Each row comes from the steps of one path. Every step used is in the known rows, and no mark comes twice. Write the path behind each row, first mark first.
Known rows:
h -> n -> k: [ 14  -7   8   8   5  -6   1   8  -2 -18   4 -15   5   7   9  -8  -2   4
   3  -1   4  -4  -3   5  -3   2 -19  11  -4   4  -4  -9   8  18  -1  -2
  22  -6  13]
u -> w: [  5  -8   0  -3  -4  -8  -3  -3   1 -30   3   4   3  -2  -3 -20  23  -6
  -4 -10   3  11  -2  -1   1  -3   3  15  -9   4   6  11  -1  -5 -15   3
 -19   7  -1]
x -> k: [11  6  5  1 -9 -4 13 -4 -1 -4  0 20 -2 -7  6 -3  8 -3  4  4  3  2 -2  4
 -5 -3 -4 14 -9 -2 -8  1 -5  4 -4 -8 -3  0 -1]
w -> u -> d -> a -> k -> e -> f: [ -6   4  32  -8  10   8   7   4   3  19   4   2 -22   4 -13  10 -20   2
 -14 -28  16 -25   1   4   5   9  -6 -13  -2   2  -2  -9  -8 -20  -4  -7
  -4  -4  -8]
p -> u -> k -> a -> d: [  1   8 -19  -3   3   1  -2  -7   8  13  -4  -5  -8   4  -3  24   6  -4
  -2  11  -8  17   1  -2   1   1  22  -5   6  -6 -26  11   2  -1   6   5
 -17   3  -5]
p -> n -> k: [  9 -11   3  -1   4  -3   8  11  -8 -13   1  -5  -3   9   4  -6  -4   1
   6   4   8  -3  -4   6  -3 -11 -17  34   4   4  -3  -8   3  16   6   7
  18   4   7]
e -> f: [ -4  -3   4  -8  -1   0  18  -2   8 -10  -1  18  -3  11  -6 -15   8  -1
   0 -18  11 -13  -3   0   6 -11  -8   9  -7   2  -6  -6  -4  -1  -6  -4
   0   2  -4]
d -> a -> k -> e: [ -3   6  16  -4   9  11  -5  14   0   9  -1   2 -21 -20   1 -11 -27   5
 -15  -8   4  -3   2  14   2  13  -1  -3   2  -2  10  -1  -8  -9  -6  -9
  12   5  -7]
g -> y: [  6  -3 -15   3 -13   2   3   1   7  -6  -2   9  11  -9   4 -29   3 -10
   5  -3  -5 -10  -3   2  -4   6 -17   9  -5  -1  11   2   1  -1  -8   3
 -22  -4  -3]
p -> n: [  0  -9 -14  -6  -3   5   4  12  -3  -4  -4   9   0   5  -5  -5  -3  -2
  -1   0   3   5  -3  -1  -2  -6  -8  48   2   3   7  -2   3   0   0  -1
   6  10  -2]
x -> k -> a -> d -> u: [  3   2  -2   1  -4  -3  -4  -1   4  28   0  17  -3  -3   0   7   8   2
   7   9   4   8   4   8  -8   3  17 -24   0 -12 -22   2   1 -11  -8  -3
  -8   3 -11]
w -> u: [ -6   3   9  -5 -14   4   5 -10   1   2  -2   9   1   9 -11  -1  -3  -5
   2  -4   0 -12  -4  -8   0  -3  -4   3   5  -1   5  -3   8  -8 -10  -7
  -2  -2  -2]
y -> g: [  2   3  -7   0 -12   7  10  -6   2 -16  -2   5   1  -6  -3 -15   7   3
   4  -2  12  -3  -4  -6  13  -9   0  17   2   1   3  -5   6  -5  -5 -22
  -1  -1 -12]
g -> y -> h: [ -1  -6 -22   5 -10   8   4  -2   3  -4  -2   0  13 -13   7 -25  -1  -2
  -7  -2  -1 -11  -1  -1   2   7  -1  -3  -6   5  33  -1   1   9   3   1
  -2  -4  -1]
p -> n -> k -> e: [ -3  -8   3  -1  12   3   6  16 -10  -7   7   0  -7  -1   2   2 -15  -2
 -11  -1   7  -2  -4  10   3  -1  -8  17   5   8   7   0   0  17   8   6
  27   1   2]
q -> b -> u -> k -> e: [-12  11  11  -2  -1   3   1  -4  -3   3   3  13   0  -5   1  16 -15  -3
 -12   5 -20   0   2   3   0  10  16 -26  -1  11  -5  10 -10   7  11   9
   5  -5  -3]
p -> u -> d -> a -> k -> e: [  0   4  11  -2   2  11  -7   9  -4  22   0 -12 -18 -15  -2  16 -20   0
 -17   0   6   0   1  -5   7  10  -3   3   6   2  11   2  -5 -13  -2  -5
  -1  -2 -14]
p -> u: [ -5  -3 -12  -5 -15   4   6  -8  -2   5  -5   0   3   4  -2   9   2  -7
  -4  12  -1   1  -5 -17  12 -11  -4  12   5   1   5   5   7  -1  -3  -7
   4  -1  -9]
x -> k -> u -> b: [ -3  10 -12  -2   8  -7   8  -9  -3   1   7  16  -5  -4   2  18  16  -5
   2   5  -4   6   0  -9  -8 -20   0   4  -1  -7  -5   9  -9   4  11  -4
 -23  -3  14]
k -> a -> d -> u -> b -> q: [ -7   4  -1  -4   5   4 -16  -9   9  22  -1   9   6   4 -13 -10  11   4
   2   7  -3  11   5   2 -10   5  -2 -22  -3 -11   4   4 -10 -23   3   4
 -17   2  -2]
k -> a: [ -2   3 -11  -1  -5   2   3 -10   4  -1  -8   8  -6  -5  -3  -8   8  -3
  12   7   1  10  -2   1  10   3  14  19  -2  -6  -5   4  -2   7  -1  -5
  -3   7   1]
g -> y -> h -> n -> k -> a: [  8 -11 -12  13   6   1  -1  -4  -1  -2   0 -25   4  -4  15  -5  -7   2
   5   6   3  -3  -2  10   7  20   2  -7  -9   2   6  -3   5  28  15  -4
  18  -8  18]
x -> k -> u: [ -6   5  -8   1  -3  -8   9  -2  -5   0   2  14  -4  -1   7  28   3  -6
   5   6  -6   3  -1  -2   0 -14  12  -4  -1  -7 -14   5   1   6   2 -16
   9  -2   5]
y -> h -> n: [ -1  -9 -16   7   1   7  -3   5   0  -6   1 -10  12  -1   4  -4  -3   8
 -15  -2   1   2  -1  -4   2  10   2  10  -7   8  23  -6   9  10   3 -14
  25  -3   7]
q -> b: [  7  15 -17  -3  -6   1   1   0   5  -8  -7  21   6   8  -8 -17  -1   0
  10   7  -2  -3  -1  -7  -1 -10   1   9   2   4   3   2 -10  -2   6  13
  -2   3   1]
e -> k: [  8   7  17  -4   0  -3  16  -4   2 -17   0  -1  -8   8   6 -11  -5  -2
   8  -8   3  -4  -1   2   1  -5 -10  -5  -1  -3  -2  -4   1   5  -4   9
  11  -3   6]
y -> h -> n -> k -> u: [ -9 -10 -11   9  12  -6  -1   6  -9 -12   6 -24   6   8  13  25  -8   6
  -5   4  -3  -5  -2  -2   6  -7   7 -17   3   3   5  -5  14  25  13 -12
  44  -8  20]
p -> u -> d -> a: [ 12   4  -2  -2 -22  -1  -3  -7  -6  21  -9  -8   0  -3  -9   5   6   0
   4  10   4   2   0 -18  13   0 -16  21   6   6  16  -4   1 -16 -14  -5
 -14  -2 -15]
g -> y -> h -> n: [  4 -12 -24  11  -3   8  -4   6   2  -2   1 -12  19  -6   9 -13  -8   2
 -13  -6  -3  -7  -1  -1  -2  19  -7   1 -11   7  29  -4   9   9   3  -9
   9  -9   7]
a -> d -> u -> k -> e -> f: [-11  -2  13  -7  11   0   9  10   6  10  10  15  -7   6  -7  11  -5   2
 -21 -21   1 -11   3  16  -5   2  11 -40  -2   4 -19   0  -3  -8   0   2
  -3  -6  -8]
k -> u: [-15   1 -17  -1  -2  -3   2   1  -2  -7  -1   7   0   3   0  14   3  -5
   4   3  -8   2  -2  -8   5 -16  11   0   7  -5  -1   4   7   3  -2  -9
  10   1   3]
e -> k -> t: [ -2   5  17  -6  14   0  13  -2  -2 -27  -6 -14   3   5   9   3 -14  -6
   8 -17   5  -6  -3   9   8  -7  19 -12   4  -2  -2   1   3   7  11  14
  10   9   5]
h -> y: [  5   5 -12   7 -10   7  -4   3   5 -15   1  -2   9 -10   3 -23  -8   6
  -1  -4  -7  -7  -3   4   4   3 -25   7  -2  -4   2   2   1   3 -10  -9
  -6  -6  -4]

Which path is each row?
[ -9   4   3  -4   6   1  -7  10  -1   7  -5  -7 -18  -6   5  12 -19   5
   3  -1  -3  -2   3   3   1  -6   6  -6   7 -10  -6  -3   0 -10  -2 -16
  13   8   4]
d -> a -> k -> u
[ -1  10  26  -2   4  10  -7   7  -2  20   2  -5 -19 -11  -9   7 -24   2
 -13 -12   7 -10   2   2  -1  16  -3  -6   6   0  10  -4  -4 -19  -7  -5
  -5  -3  -8]
w -> u -> d -> a -> k -> e
[  9  -2  -1   1  -2 -10  -4  10 -13  10  -3 -15  -5   5  -5  18  -5   4
  11   6   4   0   2  -3   6  -8 -14  24  10   4   5 -10   2  -2   0   0
   7   1   3]
p -> n -> k -> u -> d -> a
[  8 -10   1  10   7  -1   1   4  -5 -15   5 -23   8   3  12  -5  -4  10
  -6   2   6  -5  -2   3   1   4  -9   0  -5   8  13 -11   8  25   9  -4
  37  -7  15]
y -> h -> n -> k
[ -6  10  -2  -6  15  -6  10 -10  -1 -10   6  -2  -9   8   1  11   5  -5
   5  -4  -4   0   0 -10  -3 -21  -5 -11   5  -9  -1   5  -4   5  11  10
 -12  -5  20]
e -> k -> u -> b
[ 11  -6  -9  14  -3  -7 -10   6 -10  12   1 -32  10  -4   7  11  -8   6
   2   2  -2 -10   3  -2   6  12 -15 -13   0   7  24 -11   6   5   3  -5
   8 -13  11]
g -> y -> h -> n -> k -> u -> d -> a
[ 11   3 -14   8  18  -2  -9   7   8   0   0 -11  -2   7   3  -3   3   2
   7   4   5  11   1   6  -3   5   3  -3   2  -7 -21   0   5   8  -2   7
   7   3   3]
h -> n -> k -> a -> d
[ -5   3   4  -6   3   3 -15  -2   8  15   2  12  13   4 -12 -17  11   4
  -5   2  -3   4   4  -1 -17  -1 -16 -21  -2  -7  12   1  -8 -27  -2   6
 -17  -1  -5]
a -> d -> u -> b -> q
[ -1 -10  -5  -2   1  -8 -16  -1   4  -1   3   2   2   1  -6 -10  23  -1
  -1  -4   5  16   3   4  -3   2  22 -21  -3  -5 -10  13   3 -18 -16   6
 -24   8  -9]
k -> a -> d -> u -> w
[ -2  10  13  -2 -11  -2   3 -11   0  -1  -3  10   6   4   3   9  -5   0
   5  10 -22   1   3  -2  -7   3   9 -14  -3   7 -17   4  -8   4  10  10
  -5  -1   1]
q -> b -> u -> k
[ -4  -3   3  -4  -8  -6  -7 -12  -1 -16  -1  11  10   6  -2 -12  13  -6
   2   0  -7   7   1 -11   2  -5   9 -12  -7   8   0  14  -6  -9  -8  13
 -13   8  -9]
q -> b -> u -> w
[  3  -5  19  -1 -13  -6   2  -1  -1   1   3   2   3  -3   1   8   3   4
  -2   3 -10  -1   2  10 -10   6   6  -9  -2   2 -11  -3   2   0   2  -4
  -8  -7   6]
d -> u -> k
[ -9 -12   9   2  21   4  14   8  -3  -9  11  -9  -3   8   5   3 -12   7
 -23 -21  15 -19  -2  11  12   5  -1 -21  -9  13  10  -8   0  22  11  -6
  42 -10   8]
y -> h -> n -> k -> e -> f
[ 17   8   3   1 -16  -3  -4  -1  -1   8  -8   2   0  -9 -11 -17   9   4
   9   0   5   2   3  -7   5   3 -16  25   2   4  16  -8  -5 -16 -18   0
 -18   2 -10]
u -> d -> a
[  9  -3 -27  13  16   2  -9   6   7   4   1 -20   6  -1  10 -10  -3   2
  -1   2   3   1   2   9  -3  14   5 -21  -3  -3  -1   0   6  14   6   9
   5  -3   5]
g -> y -> h -> n -> k -> a -> d
[  1   5  -9  -4   5   1  -8   1   8  15   5  16   6  -2 -10 -17  20   3
  -4   0   3   3   4  -7 -18 -13  -8 -11   6  -8   3   2  -3 -19  -6  13
 -38   2  -5]
a -> d -> u -> b
[ -6  -2  14  -6  -6   3  -9  -8   2  10   2  11  13   2 -10 -15   9   3
  -1   4  -4   0   2  -1 -10   2 -18 -12  -6  -3  19  -1 -10 -18   3  -2
  -9  -4   3]
d -> u -> b -> q
[ -2   1  10   4 -16  -1   0 -10  -1   4  -2   7  11  -3  -1   1  20  -6
   5   4  -4   4   1 -20   0  -1  -5  12  -1   2   1   0   2  -6 -14   8
 -19  -1 -19]
b -> u -> d
[ 10  10  15  -2 -21  -1  -4  -8  -3  19  -7  -1  -1   2 -17  -4   1   1
   8  -3   5  -8   1 -10   5   6 -15  13   6   4  16 -10   2 -22 -18  -5
 -18  -3  -8]
w -> u -> d -> a
[  2  -6 -10   5   6 -11   1  10 -10  -7   4 -13   1  12  -1  30  10  -4
   9   6   2   2  -2 -11  -1 -17  -6  28  10   2  -6  -3   6  11  10  10
   2  -5   7]
p -> n -> k -> u -> d
[ -4  10   4  -1  -6  -1   1 -19   1   7  -8   7  -4   1   2  16  -4  -1
  14  17 -18  10   3   1   4  11  27 -11  -4   1 -25   8 -10  10  16   6
  -5   3   5]
q -> b -> u -> k -> a
[  2  -3   3   3   2  -5  -8   2   3  15   0   0  -1   3   0  -4   7   5
  10   9   7   2   3   9  -4  -2  10 -28   8  -9 -19  -3   5  -3  -6   7
   3   3  -6]
n -> k -> a -> d -> u
[ -6   0  22  -2 -13  -3   6 -11  -1  -3  -1   4   3  -5   7   9   2  -2
  -2   4 -19   4   2   0  -5   6   6  -7  -4   4 -16   2   0   6  -2  -2
  -6  -1  -2]
b -> u -> k
[ -1 -10   4  -3  18  -1   5  13 -10 -24  -4 -19   8   5   7   9 -13  -2
   6  -7   9  -5  -5  12   4 -12  12  22   8   5  -3  -2   5  16  20  12
  16  16   6]
p -> n -> k -> t
[ -2   6   3  -6   0   5  -4 -10   7  -5  -1  10   8   1 -10 -21  10   0
  -1   1  -5   4   0  -3  -7  -2 -20  10  -8  -2  19   3 -14 -12   4   2
 -13   0   5]
u -> b -> q
[ -9 -12  14  -3 -10  -6  -4 -13  -3 -18   2   4   7  -3   3 -13  20  -8
  -4  -6  -5  10   0  -8   3  -2   5  -5  -9   5   1  12   2  -7 -21   2
 -12   9 -13]
b -> u -> w
[  1 -11  -5   0   6  -2  -8  11  -2  21   0  -2  -3   9  -2   4  -2   5
   8  10   8   5   2  11  -6  -2   7  -8  10  -7 -19  -4   7  -2   0   8
   9   7  -4]
p -> n -> k -> a -> d -> u
[ -2   5  -4   5   8  -2  -4   7   2  -4   3  -7  -7  -1   1  24   8  -3
   4  -2   0   3   1 -12  -8 -10   8  14   5  -8 -11   1   1  -5   4   2
 -15  -2   2]
a -> k -> u -> d
[ -9   1  14   0  -8  -1   4 -19   0   6  -5   0  -6  -6   6  16   2  -3
   8  11 -16  13   2   4   5  14  23  -4  -5  -2 -24   6  -3  11   5  -5
  -5   3   2]
b -> u -> k -> a
[  6  -1 -18   0  17  -1  -3  11   3   3  -3  -3  -9   8  -1  -1   0   0
   9   7   8  12   0   7  -3  -5   4  16   8  -7 -20   1   2   6   4  15
   4  12  -2]
p -> n -> k -> a -> d
[ -8   4   8  -2  14  12  -1  14   4  -5   4   6 -17 -15   4  -3 -17  -1
 -16  -9   3  -2  -1   8  -4   7   5   1   1  -3   2   5  -6   1   2  -2
   7   3  -4]
a -> k -> e
